What can hang from each mark:
difi: geruv losaze
regu: rudumo sume vased
zolaka: regu tedub
tedub: geruv zolaka
vased: venuv
vofo: losaze
geruv: difi
losaze: difi vofo
sume: regu venuv

Every row comes from one small tree of marks. The marks that hang from a mark follow it in brackets, in alphabetical order. Every link used is in the known rows. Which tree was each row made from?
Known rows:
zolaka{regu{rudumo vased} tedub{geruv}}: [-13  12  -8   0   0  13  -6  -5 -18  -1  -3   6  -7 -10   3   6 -14   2
 -19   3  -7 -10   9  -7 -10 -26 -13  -3 -25   7   3  -7   3  -8   4  -4
  -4  14 -13  -2  -5  -8 -14 -10  -8  -9  -2  -8  -4  -6   1 -13   3  -5
 -10  -1  -3   3  -7 -13  -3 -22  18   2   2]
tedub{geruv{difi{losaze}} zolaka{regu{vased{venuv}}}}: [ 24 -10   7 -15   6 -33   2  -5   3  -4   0  -2  21   9   5 -16  -7 -13
  13  -5  17  -1  15  11  -1  11  -5  -4   0  16  -2   0   2   6  -9  -6
  -3   1  18   0  11  10  12   6  13  -4 -10  12   6  26 -10  18  -7 -13
  22  15   9  -7  -4  -6   6  -9  20  -2  -7]
regu{rudumo sume vased{venuv}}: [  8  -2  -3  -3   4  16  -7  -9   0 -15  25  17   0  -1  23   3  22  -7
 -10 -22 -23  -1  -4  -3   7  -1  20  -8  10 -56   6  39  -6  14  18  18
  12 -16  10  -2   3  -8   4  17 -31  11  11  33  -9 -11   7   4   9   4
  14 -26  15   5   7   5  -8  12 -37  -2  -2]
zolaka{regu{rudumo vased} tedub}: [-15   7 -10   5  -3  23  -9 -13 -15  -8  -8   5  -7  -2  12  10   7   4
 -17   7 -22  -4  -3  -1  -5 -28   1  -5  -9  -8   1   2   0  -6   6   1
 -10  12 -14  -2  -4  -9 -11  -9  -6  -2  -3  -8  -3 -14   9  -8   9   2
 -18 -10   3   3  -8  -1  -7  -6   5  -2   6]
tedub{zolaka}: [  5 -17   2  12 -23  -6   0  -4  -2   4 -19  -8  -3  16 -13   7  -4  17
   3  15   5   6 -16  -8   4   5  -5  -1  29  35 -17 -21   5  -6 -18  -8
   2 -12 -10  -2  -5   4   6 -12   5   9   1 -22  11  -3 -12 -14  -4   3
 -20   2  -2  -9  13  -2  13  12  -6   4   3]
zolaka{regu{rudumo sume vased{venuv}} tedub}: [ -9  13  -1  -4  18  25 -14 -13 -12 -24  10  28   5 -12  19   5  21 -15
 -25 -16 -18  -8   1  12  -4 -13   2  -9 -10 -58  10  37 -12   2   7   9
  -1  15   3   7   0  -8 -13   3 -30  12  -5  30  -6  -8  22   5  16   9
   5 -35  17   5 -10   5  -8  -7  -1  -5  -3]
zolaka{regu{vased} tedub}: [  0  -3  -4   8  -3  16  -8  -9  -2  -6 -19  -5 -12   1  -1   8   1  14
 -15  11 -10  -5   3   0 -13 -20  -6  -8 -11   4  -9  -5   4 -15  -5  -6
  -2   9 -13   2   8  -3  -9 -24   1   0  -8   0  17 -10   4  -9   6   2
 -20  -1  -2  -1  -3  -1   6  -6  15   3  10]
regu{sume{venuv}}: [  9  -2   0  11  -7   6 -13  14  24   5  10  -5  -2  -1  -9  -6  16   5
   8  -3   6   5  -8  -3   1  13   9   1  10 -22   1   9   3   3   5   6
  13 -18   1   2  12  -7  11  -2 -20  13   6  11  13  -7   0  -1  -3   7
  -1 -19  -7   0  19  11   2  20 -33   3   0]
losaze{difi{geruv} vofo}: [ -2 -19   5  -2   3 -39  35   3  25  22  -5 -33 -20  22 -16   8   0  23
  55  19  -1   4  -4  -7   9   6  27  32  16  54  -2 -31  -7  -5  -6  17
   9 -22   8  -1 -13   3   8   5  37   1   4 -12   8  -6   1   6  -2 -11
 -16  45  -3   0   8   9  19  22 -16  17   9]
zolaka{regu{vased} tedub{geruv}}: [  2   2  -8  -3  -2   3  -6   0 -12   2 -14  -3 -12  -4  -4   5 -17   7
 -16  11   8 -10  15  -5 -12 -21 -15 -11 -24  15  -6 -12   5 -18  -8  -3
  -1  12 -17   5   0   1  -9 -20   1  -4   0  -7  13   5  -2 -12  -3  -6
 -11   6 -10   0   3 -13   4 -28  24  10   3]
tedub{geruv{difi{losaze}} zolaka{regu{rudumo sume vased}}}: [  2   8   7 -10   2  -9  18   3   0   7  14   6  11  -3  11  -5 -10 -20
  -3  -9   9   4   4   8   6   9  -1   3   6   1  18  13  -3  23   3   1
  -7  21  12  -6  -6   7   3  24   8 -10  -2  -3 -18  16   6  15  -6   6
  17  12   5  -4 -20  -1 -16  -3  14  -6 -11]
tedub{geruv zolaka}: [  6 -10   3   6 -20 -16   3  -1  -7  11 -11 -12  -6   5 -18   4 -21   9
   5  17  22   0  -2 -10  -1   8 -15  -4  13  52 -14 -25   6  -4 -18  -6
  11  -8 -12   0 -15   1   9  -9  10   4   0 -22  10   3 -18 -17 -12   1
 -12   9  -9 -11  12 -17  18  -7   7  12  -1]
zolaka{regu}: [  0 -18  -4  13  -8  -1  -2  -3   6   2 -16 -15 -10  -1 -12   0   2  12
   4  11  -7   2  -8  -7  -4  -7   3  -9   2   9 -20 -18   7 -16 -10  -1
   3  -6 -13  -6   6  -4  -6 -17  11   0   6 -16   2   3  -8 -15  -1  -1
 -18   5   4  -5   5  -1   9  -6 -10  -4   6]
zolaka{regu{sume{venuv} vased} tedub}: [  5  11  -1  -1  10  29 -25   3  11  -3  -6   7  -4  -5  10   5  19  -1
 -17  -2  -4  -2   2  14 -10  -5  -5  -2 -19 -47   0  19  -5  -2  10   5
   0   7   2  14  17  -3  -4 -21 -29  15  -4  22  14  -5  16   6  10   4
  -1 -33  -7   2   3  15  -6  -1   6   4   3]
zolaka{regu{rudumo} tedub{geruv{difi{losaze{vofo}}}}}: [-19  12   0   1  15 -33  28   6   9  10  15 -27  15   2 -22  -7 -25   1
  22  23  13  -5   8 -14  -3 -12  22  22  -9  53  17 -36   8   1  -2  -8
 -17  19 -12  -1 -16  -7  -5  13  58 -32  -3 -42   8   0  -2   9  -9  -8
 -12  38 -17   3 -16  -7  -3   3  32   5   5]
sume{regu}: [  4 -15  -4  12 -14  -1  -1  14   9  -3  -9 -12   2   6  -8   8   4  16
  10   8  -2   3  -2  -9   4   6   6   3  14   5 -14  -4   7  -3  -8  -1
  -3 -15  -7   5   3  -6   9  -1   6   3   8  -4   1 -11 -12  -3  -7  -3
  -7   6  -5  -2  15   5   7  11 -22 -10   8]
difi{geruv losaze}: [ 18 -16   1   4  -4 -31  20  -1  21  17  -6 -29  -7   9 -22   4  -7  20
  38  13   2   6  -6 -17   3   0  16  12  31  45   5 -20 -10  -5  -2   1
  12 -11  -7  -2  -2 -15   5   2  27  -2   8  -9  10  -2  -2  -6 -10  -6
 -12  33  -2 -19   4   4   7  14 -29  12   2]
geruv{difi}: [ -2 -16  -6  13 -15 -24  12  14  10  14  -4 -20   1   1 -27  -9   1   9
  23  -3  15   6  -6 -13   4   9   6  -5  13  48 -12 -29  16 -14  -5  -7
   1 -25  -1  -8   8   1   8   7  27 -10   9 -20   9 -12 -23  -8 -13  -5
  -9  24  -2  10  13   6   8  17 -16   2   6]
vofo{losaze{difi}}: [ -7 -13  11   5  -1 -29  21  14  31  10  -6 -24 -11  27 -17   9   6  23
  40   8  -6   5   3 -10   7  25  30  18  21  56   4 -46   7 -11  -5   0
  13 -20   7  -9  -8  13  14  10  42  -4   9 -22   1 -20  -5  -2  -5  -8
 -16  32   3   8  12  17  21  33  -9   5  15]
zolaka{regu{rudumo sume vased{venuv}} tedub{geruv{difi}}}: [ -9  21  -4 -12  28   2  -2   6 -18  -7  17  21  17 -20   3 -11  -7 -26
 -10 -26   4 -13  15  10   0  -4  -6  -4 -24 -28   8  23  -4   1  10   2
  -8  11  13   8   2   4  -4  16 -10  -9  -6  26 -12   2   3   9   3  -5
  27 -16   8  19 -12  -3 -10 -14  17  -1  -8]

Write each row's tree:
[  1   8  -7 -14  22 -18   7  -2  -9  -7  16  -2  22  -8   8 -12  -9 -11
   8 -10   4 -10  21   0  -3  -8   5   1 -13  10  18  -1   2  -1   7  -5
  -6   9   3  -3   1  -1   3  14   8 -18  -8   6   5  -2  -2   8  -6 -12
  24  14   3   8 -15  -2 -10  -8  19  -2  -7] -> zolaka{regu{rudumo vased{venuv}} tedub{geruv{difi{losaze}}}}
[ -4  -9  13  -7   5 -41  30  10  22  26 -11 -24 -18  29 -27  11   4  15
  53  -1  -1   2   0 -10  10  23  19  30  20  63   1 -50  -5 -11  -4   7
  16 -21  22  -4  -8  12  13   9  44  -9   1 -12  -5 -11   2   4  -5 -17
 -12  47   3   4   9  19  22  25 -18  14   9] -> vofo{losaze{difi{geruv}}}
[-13  14   8  -4   4  -4   6   9 -13  10  -4  14  10 -16 -12 -13 -13 -22
  -3 -10  15   4  -7   6   3  14 -20   2   0  10   0  -6   4   8   0 -10
  -5  12  10  -3 -15   4  -8  15   2 -11  -4 -13 -20  13 -10  -2  -5   9
   6   1   5   4 -12  -9  -5  -7  10  -6 -12] -> tedub{geruv{difi} zolaka{regu{rudumo sume}}}
[  7  -8   5   2 -15 -45  22   9   6  16  -1 -23  17  10 -23  -9 -26   6
  30  11  32   5   0 -11   7  18  -3  10  24  78   4 -35  12   3 -16 -14
   3  -3  -7  -6  -8   3  16  13  40  -6   1 -35  11  10 -22  -1 -20  -4
   3  35 -10  -8   1  -5  11  14  13  14  -2] -> tedub{geruv{difi{losaze}} zolaka}
[ 15 -15   1  -5   2  12 -14 -28  -6 -17 -16  12   2  13  21  -2  14  -5
 -18  -1 -14   4  -5  12  -3   1 -11 -15   2 -28 -18  18  -4   3  -9  -3
   1 -11  10  -1   6   8   3 -20 -17  11 -13  20   8  13   0   1  12   2
   3 -15  21  -9   3  -2  11  -8   3  -4  -5] -> tedub{zolaka{regu{vased{venuv}}}}
[-15  16  -3   6   4  31  -8  -8 -11 -10   4  16  -8 -13  10   9  10  -3
 -30  -5 -16  -8  -7   7  -2 -20   0  -6  -6 -38  10  20  -9   0  14   6
  -5  21  -5   1  -3  -7 -14  -1 -18   2   1   8  -4 -13  22  -4  10  11
  -8 -26   4   5 -11   4 -12  -4   1  -3   5] -> zolaka{regu{rudumo sume vased} tedub}
[  4 -18   3  10 -12 -45  34   6  35  11  17 -45   8  19 -21  -5  -4  17
  46  14   9  11  -1 -17   6   7  39  18  26  58   9 -36  14   7  -9   0
  -4 -17  -3  -8   2  -1  10  15  55 -15  14 -30  21  -7 -10  13 -13  -5
 -13  50 -18   1   3  13   7  31   1   6   8] -> geruv{difi{losaze{vofo}}}
[-20  12 -12  -5   5  -3   5   6 -18   6  -4   6   1  -9  -4  -7 -15  -7
   0  -6   7  -7  18  -3  -2 -14 -15  -1 -27  26   4 -14   8 -14   6  -7
 -16   7  -5   1  -3   1 -10   6  11 -23  -6 -12  -4  -1  -8  -6  -3  -9
   8  11  -1  16 -13  -7  -6 -16  25   4   5] -> zolaka{regu{rudumo vased} tedub{geruv{difi}}}
[  3  12   7 -14   8  25 -20  -4  -4   1   8  23   1  -7  28   0   2 -22
 -23  -6   0   8  -3  14   2   0 -20  -4 -16 -50   7  32 -11  18  11   5
   1   5  13   4  -3   5  -1  -4 -38  12  -1  17 -12  13   8   6  10   4
  16 -32  -1  -6   0  -3  -9  -9  -2  -4 -11] -> tedub{geruv zolaka{regu{rudumo sume{venuv} vased}}}
[ 17   7   8 -10   1  17 -21  -1   3   1  -9  16  -2  -2  16   2   1 -12
 -15  -3  11  10  -1  16  -4  10 -24  -5 -15 -38  -1  24  -8   9   0   2
   5   1   9  10   9   6   0 -13 -30  15  -5  23   5  22   3   7   8   6
  14 -24  -4 -12   7  -4   4 -16  12   2  -9] -> tedub{geruv zolaka{regu{sume{venuv} vased}}}
[  3   0   9  -8   8  26 -17 -23 -10 -23  11  32   4  -1  31   1  22 -15
 -31 -18 -24   2 -14  14   3   4  -3 -11   6 -63   0  45 -16  15   6  10
  -1   9  13  -3  -2   5  -1   2 -37  13  -5  30 -18   9  16  12  17   8
  14 -39  21  -2  -7   0  -7  -5  -8 -10 -10] -> tedub{zolaka{regu{rudumo sume vased{venuv}}}}
[ -2  12   4   4   6   1  -4  13  -3   3  -8   3   0 -17 -26  -1 -20   3
 -11   6  20 -15   2  -8 -13  -9 -11  -1 -16   9   1 -10   4 -15  -9  -3
   2  21 -18   7  -7  -7 -13  -9   8   4  -3  -8   8   2   6 -10  -9   8
 -13  -5  -7  -2  -3  -3   6 -20  21   4   4] -> zolaka{regu{sume} tedub{geruv}}
[ -4  17  -1 -16   5  13 -11   9  -5   8   8  20  10  -6  15 -10   3 -29
 -11 -20  10  11   1  19   1  16 -26   2 -17 -32   6  26  -7  18  18   2
  -6  -2  20   4   5   9   3  15 -27  -5  -5  15 -12  15  -2  15   3   3
  29 -14  -1   7  -8   1 -13  -7   8  -6 -14] -> tedub{geruv{difi} zolaka{regu{rudumo sume{venuv} vased}}}
[  5  -9 -10   0   6  17 -11  -2  -8 -22  15  13   6   6  27   3  16   1
   0 -14 -34   0   6   2  11   0  16  -1   7 -50  -3  37  -5  13   9   9
   2 -21  10   0   7  -6  12  10 -23   3   2  29 -13 -12  -1   9   3 -10
  21 -15   8  10  14   5  -9  12 -35 -16  -2] -> sume{regu{rudumo vased{venuv}}}
[-22   6  -1  14   2  16  -6 -10 -10  -1  -8  -3  -7  -7  -9   2   1   6
 -14  10  -7  -4 -10 -11  -6 -16  -1  -1  -5   5  -4 -18   1 -15  -5  -9
  -7  12 -21  -5  -8 -10 -18 -14   5  -2  -4 -23  -3 -20   2 -16   3   2
 -25  -6   1   2  -6   1   2  -4   6   0   8] -> zolaka{regu{rudumo} tedub}
[ -3  -4 -13   5  -6  31 -21   4   9  -8  10   3   1   7  29   4  22   1
  -1  -6 -28   9   9   0   9   0   3   8  -3 -49   2  31  -6  17  18   4
  -4 -25  10   6  12  -9  11   2 -32   3   8  16  -3 -15  -5  16   2  -9
  15 -14 -11   4  16  10 -13  19 -31 -13   0] -> sume{regu{rudumo vased} venuv}
[  8  -6   6   2 -11  -9  -2  -4  -8   7 -24   0  -2   0 -16   0 -22   3
  -6  15  16  -1  -2   0  -7   3 -22  -7  -2  29 -17 -25   8  -9 -18 -12
   3   7 -12  -7 -10   6  -5 -17  10   6  -7 -22   2  17 -12 -15  -5   1
 -12   6   0 -15   4 -18  13 -19  17  -1  -5] -> tedub{geruv zolaka{regu}}
[ -8  23  -2  -3  11  20  -6  -3 -16  -2   8  17  -7 -16   8   3 -16  -8
 -26  -4   2  -8   8  -1  -9 -19  -9  -4 -22 -18  14  10  -2  -2  12   9
  -1  20  -8   5  -8  -4 -14  -1 -17  -2   3   5 -12  -2  13  -8  -1   7
   1 -16  -3   3 -14  -6  -7 -18  14   2  -1] -> zolaka{regu{rudumo sume vased} tedub{geruv}}
[-12   4  13  10  -5  18 -10  -8 -11  -3  -9  19   0  -8   2   3   8  -6
 -27  -1  -8   5 -24   6   2   4  -8  -1  16 -24  -2   9 -11   9  -2  -3
  -2  17   2  -6 -11   0  -9  -6  -7   8  -3  -9 -17   4   9  -6   9  19
 -15 -22  13  -6 -14  -3   0   3  -8  -7  -6] -> tedub{zolaka{regu{rudumo sume}}}
[ -2  -6 -12   6 -13  18  -4   3  -3 -14  10   8  -8   7  18   7   7  11
  -3   0 -26   7   2  -6  15  -8   5   1   4 -26   0  21  -1   9   5   7
  -2 -14   0  -1   3  -5   3   9 -11  -1   7   9 -13 -17   0   2  -1  -1
   8   0  -4   5   5   4 -12   8 -28 -10   3] -> sume{regu{rudumo vased}}
[ 18 -11  -1  -2   1   8  -7  -6  11 -11  15   8  -4   0  13  -3  17  -2
   1 -17  -9   2   1   3   8   8  15 -15   7 -39   0  32  -6   5   5  16
  23 -14   9   5  11   0  11   3 -25  18   8  40   5  -6   5   1   5   6
  12 -17  13   2  17  10   2   8 -25   3   1] -> regu{sume vased{venuv}}
[  7   5   7  -9  -6  -3   3   7  -5   6  -6  13   0  -5  -6  -7 -11 -16
  -3 -10  22   4   3  11   0  12 -16  -8 -11   6  -5   5   4   3  -6   1
  -4   7  10   2   8  18   0   8   3  -3  -1   8  -8  22  -4   5  -1   5
  14   2   0   3  -7  -2  -2 -17  19   0  -8] -> tedub{geruv{difi} zolaka{regu{sume vased}}}
[  2  -4  12   8  -8  10  -6  -6   2  -3 -20   9  -9  -2 -11   6   3   0
 -16   7   5   3 -23   9  -2  12  -9  -7  16 -13 -13   2   0   1 -12  -4
   1  12  -4  -2  -2   1  -6 -10  -1  17  -7  -5  -1  12   9  -7   3  16
 -16 -18   9 -10  -5   3   9  -4  -2  -2  -1] -> tedub{zolaka{regu{sume}}}
[ 14   0  -6   0  -7  15 -16   5  21   1  12  -2  -8   4  14   4  22   3
   1 -10  -4  13  -1   7   6   8  11  -2  -1 -37   3  28  -4   5  14  15
  14 -21   7  10  18  -4  12  -2 -31  13  11  30  11  -7   6  11   5   5
   7 -20  -8  -2  19  14  -4  16 -28   4  -1] -> regu{sume{venuv} vased}
[ -9  11  -6  -4   7 -14  14   5  -3   5   9 -10  10  -5   2  -5 -17  -4
   6   1  10  -8  17  -5  -3 -17   1   5 -14  32  17 -17   7  -7   5  -7
 -13  18  -8   0  -5  -5  -2  10  22 -25  -3 -16   1   3  -3   6 -12  -9
   9  26  -6   6 -20  -1 -14  -4  26   5   2] -> zolaka{regu{rudumo vased} tedub{geruv{difi{losaze}}}}
